Each row was made from one walk, in order. Every step used is in the known rows, and no mark comes twice. Write each row's walk.
Known rows
mafe menuv kize rogelip norab gadel: [ 21  16 -33  -9  51 -14 -13 -14 -16  28  -7 -22 -52  24 -37 -14 -19 -20
 -47  -4  27  10   5 -30  36 -14  19 -17   6  15 -28 -22   0   7 -31 -18
 -22  -3  24  18   1  -8  -5   7 -39  34  11  -8 -31  17  27   6  -4 -26
  -6]
mafe menuv norab gadel temov kize: [-32   6   7   9  44 -27  -9 -22  -2   2  -7   2 -61   3 -10 -14   1  -7
   5 -28 -20   7  12 -12  13  -7  26   0  20  -9   2 -19  -8  42 -16 -19
  -5   9  16   0 -13   3   2   3 -23  43  19  21 -39 -24  34   0   4   3
   3]
kize rogelip norab gadel: [ 18  14 -24   8  29 -10 -22 -15 -12  15  -3  -9 -40  12  -7  -4 -26 -17
 -18  -1  40  14   6 -35  31 -13  26 -18  -9  11 -16 -23 -16  -6 -26  -9
 -14  19  21   6  -2  -8   2  12 -24  23  18  -4 -39  16  37   1   1  -1
  21]
rogelip menuv: [ -9  19 -16  -6  22 -12 -45  -6  -5  10   9 -16 -11  -5   0 -10  -4  -3
   3  -5   8 -21 -11 -27  17  -3  -4 -18   0   8  -1 -39 -18  -8   6   0
 -15 -12  25   7  -5  -5   6  27 -20   9  -9 -13 -17 -15  24 -19  12  -8
   7]
menuv temov kize: [ -9 -15   4   2  24   5 -26 -10  -8  13   6 -21 -41 -12  -4   3   4   3
  10 -16  10  -8   3 -17  -4  12  10  -6  -4  -5 -10 -16 -17  -3   3  -1
   6  -9  27  16 -11   5   9  16 -12  18   6  15 -32 -11  11  -6  -7  16
  32]
menuv kize: [ 17   4 -25  -7  21   3 -26  13 -19  25  14 -25 -34   3 -19 -10   5 -13
 -18   2   3 -22 -10 -11  28 -10   9 -18  -5  -6 -27 -35 -13  10 -14   7
 -15 -20  11   4   3 -14  -3  14 -24  21   0   5 -18   3  17 -12   9  -5
   5]
kize rogelip menuv: [-13  13  -8  -5  25   1 -41  -9   2  12  -1 -12 -35  -8   8  -9 -15  -9
   0   0  26 -12  -7 -38  16  -5   7 -29  -5  20  -4 -42 -19  -6  -4  -1
 -16 -14  24   5  -4 -12  -4  23 -13  11  -5 -14 -17 -12  22 -17  21   2
  28]
menuv temov norab: [ 12  -1   8  14  35  -3 -19  10  -5  15  14 -22 -25  -6 -22  -4  -4   0
  -8   0   5 -21  -6 -15   4   6  -5   6  -9  -1 -20 -29 -28 -20  -1  12
  -4  -3  28  -7 -14   9  17  12 -30   8  22   2 -43   7  28  -1  -2   9
  17]
rogelip menuv temov kize: [-33 -10   5  -7  26  -8 -53 -15   0  17   2 -17 -30 -13   1 -12   0  11
  13 -25  12  -7  -4 -34  -7  19  -5 -10  -9  -7  -1 -24 -16  -6  12  -6
  -5  -8  31  19 -13   7   8  24 -16  11 -11  -4 -25 -15  19 -18  -2  -2
  30]
rogelip menuv temov norab: [-14   6  -1   3  40 -10 -41   0   7  17  14 -15 -22 -15 -15 -18  -6   0
   1  -3  11 -26 -13 -30   8  17 -17  -4 -13 -11 -14 -27 -20 -31  10   8
 -14  -5  29  -3 -13  10  25  23 -28   2   8 -12 -36   4  33 -15  -2  -9
  13]
mafe menuv kize rogelip: [ 17  11 -19  -4  31   1 -10   3  -7  29  -4 -18 -60   7 -21  -3  -7 -14
 -28   4  16  -1  -5 -26  18 -16  12 -21  17  20 -15 -31  -4   8 -15  -5
 -13 -33  25  16   1 -23 -15   7 -19  24  14  -9 -16 -12   7  -4  11 -16
  -2]
norab gadel temov menuv kize rogelip: [  1  12 -21 -10  29 -13 -19   4   7  23   3  -7 -79  11  -9 -41  -5 -20
  -2 -18  29  -2  -2 -25  31   9  23 -37 -20   3 -41 -34  13  22 -30   2
  -5  -7 -15   8 -26   5   5   7 -18  54  19 -10  -4  13  51 -20   8   2
   9]
temov kize: [-17   4 -11   8  15   1 -37 -11 -12   5  11 -19 -38 -11  10   5   2  -1
  -4 -12   1  -8   2 -10   7  -5  14 -11   4  -4  -3 -30 -23   3  -6  -4
   0  -4  15  16   1  -1   9  12 -10  18   8  16 -23 -17  14 -11   3   7
  30]
mafe menuv: [  7  17  -4  11  34  -7 -13 -10 -22  11   5 -11 -28   0 -22   6  -1 -12
 -16  -4  -5 -18   2 -15  17 -13   3   3  24  13   9 -26 -24   1   0  -1
  -6 -26  34  15  -2  -8  -5  13 -21  15   6  -4 -24 -24   3   0   3   3
  -2]
mafe menuv temov: [ 11   1  17  -1  33  -6  -7  -6 -16  18   7 -14 -29  -7 -35   8   6   1
  -3  -6  -4 -13   6 -20   1   4   3   1  14  10   0  -9  -9  -2   8   6
  -5 -26  50   7 -10  -8 -12  15 -24  11   7  -4 -33 -25  -1   4  -7 -10
   7]
rogelip norab gadel: [ 17  21 -31   8  28 -11 -24 -19 -28  10   3 -19 -23  14  -8  -9 -12 -11
 -15 -12   8   0   8 -23  35 -18  18 -17  -6   1  -8 -25 -22  -9 -21  -5
 -15  18  21  10  -4  -5  12  12 -45  19   7   7 -42  14  38   0  -6  -2
  12]
menuv norab gadel temov kize: [-27   0  -2   4  29 -22 -18  -8   4   1   4  -1 -51  -4   1 -19  -4 -13
  19 -28  -6   5   9  -7  21  -7  30 -11  -4 -14 -11 -26 -23  45 -17 -13
  -6  21   1  -8 -13   6   7   8 -21  41  15  29 -36  -6  42  -6  14  21
  14]
gadel temov menuv kize rogelip: [ -9   3  -8 -21  25   5 -23  16   2  24  11 -20 -83   5 -15 -26   2 -16
   0 -12  32 -15  -7 -23  28   1  31 -42 -10   9 -31 -41   7  15 -31  11
 -10 -15  -8  11 -25   4   5  10  -6  39  17  -8   7   2  32 -18  20   2
  21]
kize rogelip: [ 19   8  -2   2  24   2 -24   0  -4  11   4 -11 -45   5   8   7 -13  -9
  -3   6  22  -9   6 -18  17 -17  20 -14  -6  21  -9 -30 -18   1 -15   5
  -6 -16  17   2  -2 -16  -5   5 -10   9  13   1 -22  -2  21  -9  21  15
  21]
temov menuv kize: [  4   9 -29  -9  22  -1 -36  14 -13  26   7 -30 -47   6  -8 -23   6 -10
   0 -14   0 -35 -12 -13  20   0  11 -20  -7  -1 -22 -30  -2  -1 -18   5
 -16 -27  -1  21  -3   6  -2   9 -21  25  -6   0  -6   3  20 -19  -5   0
   8]
rogelip norab: [  1  16  -9  -5  17   2 -33  -9 -11   5  10 -21 -25   3  -9  13  -4 -11
 -15   4  16 -22   4 -22  31 -12  24 -19   3   5  -5 -28 -25 -14 -15  -1
 -18   6  26   6  -3  -1   9  17 -28   8   6   2 -35   1  21   1   7  -9
  23]
menuv norab: [  1   8  -8   2  21  -1 -18   0  -5   3   1 -13 -21  -5   0   0  -5 -12
  -2   6 -12 -25  -3  -8  13 -15  28 -12  17   4  -5 -18 -28  21 -12   3
 -15  -7  17 -13   2 -16 -17  14 -21  15   3  19 -39  -3  20  -6  24  23
   4]
kize menuv norab gadel: [  9  10  -9   6  24 -11 -20 -13 -19  16  -6   9 -14   7  -7 -25 -12 -14
   8  -7 -11 -15   7  -5  28 -14   5   5   4  15 -17 -12   1  25 -11  -1
 -14   4  16 -20  -3 -20  -8  20 -46  21  10  10 -46  10  38 -21  10  19
 -23]
menuv temov kize rogelip: [-10 -23   8   3  24   7 -24 -14   8  19   0 -17 -56 -12  -3   7  -6   3
  -1 -13  27  -1  11 -22  -6   9  18 -18  -9   5  -2 -21 -16  -2  -4   1
   1  -2  27  15 -16   1   4  13  -2  14   5   8 -28  -5   7  -8   5  12
  44]

Write each row's walk
[ 16   5 -26 -18  27   8 -30   0  -4  25   6 -25 -59  14 -14   6 -10 -20
 -39   9  35  -8  -5 -33  34 -16  22 -36  -4  10 -30 -33  -6  -5 -31   0
 -24   1  18   6   3  -7   0  14 -15  17  10  -2 -24  15  23  -1  11 -14
  16]
menuv kize rogelip norab
[-25  -4  -5   4  26 -18 -10 -15  16   7  -2   1 -72  -1  10  -9 -18  -9
   6 -18  22  16  13 -18  16  -8  40 -22  -2  -1 -19 -26 -17  47 -28 -15
  -1  22  -4  -4 -16   1   5   4  -9  42  25  24 -33   0  39  -8  27  29
  26]
menuv norab gadel temov kize rogelip
[-25  16 -13  -8  34 -26 -24 -11   7   7  -3   8 -29  -3  -3 -39  -8 -12
  20 -21  -6 -10  -5 -33  31  -3  21 -20   0  -6 -12 -33 -14  37  -7 -12
 -21  17  13 -22 -15   2   4  19 -34  34   4   0 -33  -2  51 -15  23   6
   2]
rogelip menuv norab gadel temov
[-47  -5 -14  -1  27  -8 -41 -16  16  11  -5 -10 -51 -15  27  -7 -20  -4
   1 -10  15  -9   1 -35  -3  -3  23 -23   9   0  -1 -28 -25  20 -11 -16
 -13   0  17   9  -3  -8  -8  14  -7  26  -8  10 -23 -17  19 -22  26  14
  20]
temov kize rogelip menuv norab
[-17   5  -7   8  15   7 -32 -14   0   7   4 -15 -56  -4  16   7 -12  -6
  -2  -6  20   5   7 -19   3  -9  24 -17  -6   7  -2 -33 -21   1 -16  -7
   1  -8  12  21  -7  -2   4   8  -1  14  13   7 -17 -14   7  -7  11  16
  35]
temov kize rogelip
[ 15  22 -25  34  38  -9 -22  -2 -17   6  14  -8 -19   0  -5 -16 -12  -7
 -18  -5   0  -6   4  -3  18  -5  -6   4 -15  -6 -22 -36 -26 -11 -13   2
  -9   5   2   4  -1   3  16   9 -39  22  26   1 -43  16  47  -1  -4   7
  -6]
temov norab gadel
[-13   3  -8  14  24 -15 -29 -24 -14  12  -1   5 -30   0  10 -22 -14  -4
   8 -21  -5  -2  10  -4  15 -14   4   4   3   5 -11  -9 -10  34 -15 -12
  -9  10  14  -4   1 -16   4  23 -34  32   9  18 -44  -4  40 -24   8  16
  -4]
temov kize menuv norab gadel
[  1  24 -12  -4  27 -16 -18 -14 -19   8   9  -7 -41   9 -23 -15  -8  -9
  -5 -13  19  -5  10 -28  44 -12  29 -19  -7  -1 -16 -30 -11   6 -18  -7
 -12  28  22   1 -21   8  19  22 -32  27  20   1 -29  12  50   1   5  -1
  28]
rogelip norab gadel temov
[-21   8  10  -1  15  -4 -33  -6  -4   6  20 -12 -61  -2   1  -2   8   0
  11 -21  10 -10   7 -20  18  -7  21 -16  -3  -4  -1 -36 -19  16  -3  -2
   3  -3   6   7 -14  15  21  12  -6  24  24   7 -16 -17  25  -9  16   7
  38]
gadel temov kize
[ 21   5   6  25  54 -23  -2  -2 -12  15   3 -12 -20   1 -33 -16 -10  -2
 -17 -11  -4  -3   7 -12   4  11 -11  18  -2  -6 -14 -11 -12 -19  -4  -2
  -3  -6  35   8 -13   4  10  12 -46  23  21  -4 -47  -1  28   4 -27 -10
  -6]
mafe menuv temov norab gadel
[ -2  16 -25 -11  31 -17 -27   4 -11  18  10 -10 -64  14 -19 -46   8 -14
   0 -24  -2 -17  -8 -15  34   3  19 -30 -14  -8 -34 -30   4  20 -18   1
  -8 -11  -9  11 -22  11  13   8 -30  48   7  -5 -12   7  51 -21  -4  -2
   2]
norab gadel temov menuv kize
[-14  11   2   9  27 -15 -29  -9 -10   3  10   1 -56  -3   5 -13   3  -3
  15 -31  11   9  11 -13  22  -6  18 -12 -12 -11 -15 -33 -13  21 -10 -10
   2  18   7  14 -15  13  21  14 -17  38  27  13 -23  -8  32  -6  -1  15
  27]
norab gadel temov kize
[ 26   6   9  23  39 -20 -21  -8 -12  21  10   0 -19   1 -26 -30 -14  -5
  -5 -14  13 -10  13 -11  18   1 -28  14 -18   5 -33  -9  -1 -10   5   8
  -6   7  27  -7 -13  -2  19  31 -56  12  28  -5 -51  15  49 -15  -7  -2
  -6]
kize menuv temov norab gadel
[  0  18  13  10  30  -1 -24   7   0  -1  25 -12 -48  -3 -15  -6  -5  -5
  -5   3  11 -24   0  -6  25  -7  10  -8  -3  -8 -16 -44 -26  -7 -11  10
   2   4  12  -8 -16  11  27  13 -21  15  34   2 -28  -3  37  -3  18   9
  15]
gadel temov norab
[-26  -3  10   1  10  -4 -32 -15  -7  11   4  -4 -30  -1   7  -8 -10  -7
  10  -6  -7 -18   8  -1  11 -15   9  -3  11   4  -4  -8 -10  27 -12  -3
  -7   1  19  -5   3 -12   1  23 -26  15   6  15 -30 -16  28 -21  23  19
   3]
temov kize menuv norab
[ -9  15 -30 -16  32 -20 -36   0 -13  23  10 -20 -63  20 -26 -39   4 -16
 -12 -27  13 -16  -1 -30  44   3  31 -31 -12  -9 -36 -27   7   6 -29  -6
 -19  11  -3   8 -16  25  17  17 -35  40   7  -8 -18  22  54 -10  -8 -16
  14]
rogelip norab gadel temov menuv kize
[  9   0  16  -5  16  -3 -30 -11 -14  28  10  -5 -23  -4 -23 -11  -1  -4
  15  -3  13 -14   5 -14  14  -4 -11  -1  -7  18 -14  -8   0  -1   9  10
  -9 -17  40  -2  -9 -15   0  33 -26   2   8  -7 -34   0  16 -18   7   4
  13]
kize menuv temov
[  8  18  -8  -4  27  -8 -14 -15  -2   9   2  -6 -63  11 -18  -7 -15 -16
 -14  -8  42  13  13 -35  40 -15  38 -34  -9   4 -22 -28  -6   3 -26  -5
 -15  31  15  -2 -16   7  16  18 -22  30  26  -2 -32  24  39   1  17  -1
  37]
kize rogelip norab gadel temov
[  5  10 -13  15  49 -19 -32  -6  -4  15   6 -10 -10  -4 -18 -36 -14  -4
   1 -21  16  -9  -4 -33   8  15 -24   1 -21 -12 -24 -20 -15 -27   6  -5
 -13   8  20   2 -18  11  20  24 -40  17  10 -13 -42   9  46 -12 -15  -8
   1]
rogelip menuv temov norab gadel
[ -2  17   2   5  45 -24   7 -13 -10   7  -2   4 -43   6 -26 -20  -6  -8
  -1 -21 -19  -9   9 -16  28 -11  21  -1  22   2  -6 -20  -5  39 -14 -12
  -5  -1  20 -13 -16  -7 -10   7 -33  38  20  14 -38 -16  41   3  14   5
  -6]
mafe menuv norab gadel temov
[ 12   4  19   4  33  -4 -27   0  -7  21  19  -5 -26  -4 -33  -8  -8  -2
  -1   5  12 -26   6 -13  17  -8 -24  18  -6  10 -25  -9  -6 -25   7  15
  -6  -6  32  -7  -9  -4  20  34 -37  -1  22 -10 -37   9  32 -13   1  -5
   9]
kize menuv temov norab
[-13  15  16   3  21 -15 -35 -24 -13  12  15   9 -50  -2   0 -29   3  -5
  15 -26  13   6  17 -14  23 -11   4  -4 -10   4  -9 -20   5  24   0  -8
  -1  12  13   4 -14   2  27  33 -26  30  26   2 -25  -9  42 -20   8  11
  21]
norab gadel temov kize menuv
[ -3  27  -6   0  28 -16 -26   1 -17   7   7  -3 -53   7  -4 -32   8 -10
  19 -24   5 -16   6 -19  30   8  21 -21 -14  -7 -13 -26   1  12 -20   2
  -6   1   0  11 -25  17  10  10 -30  43  16  -6 -15 -10  41 -15  -1   4
  24]
norab gadel temov menuv
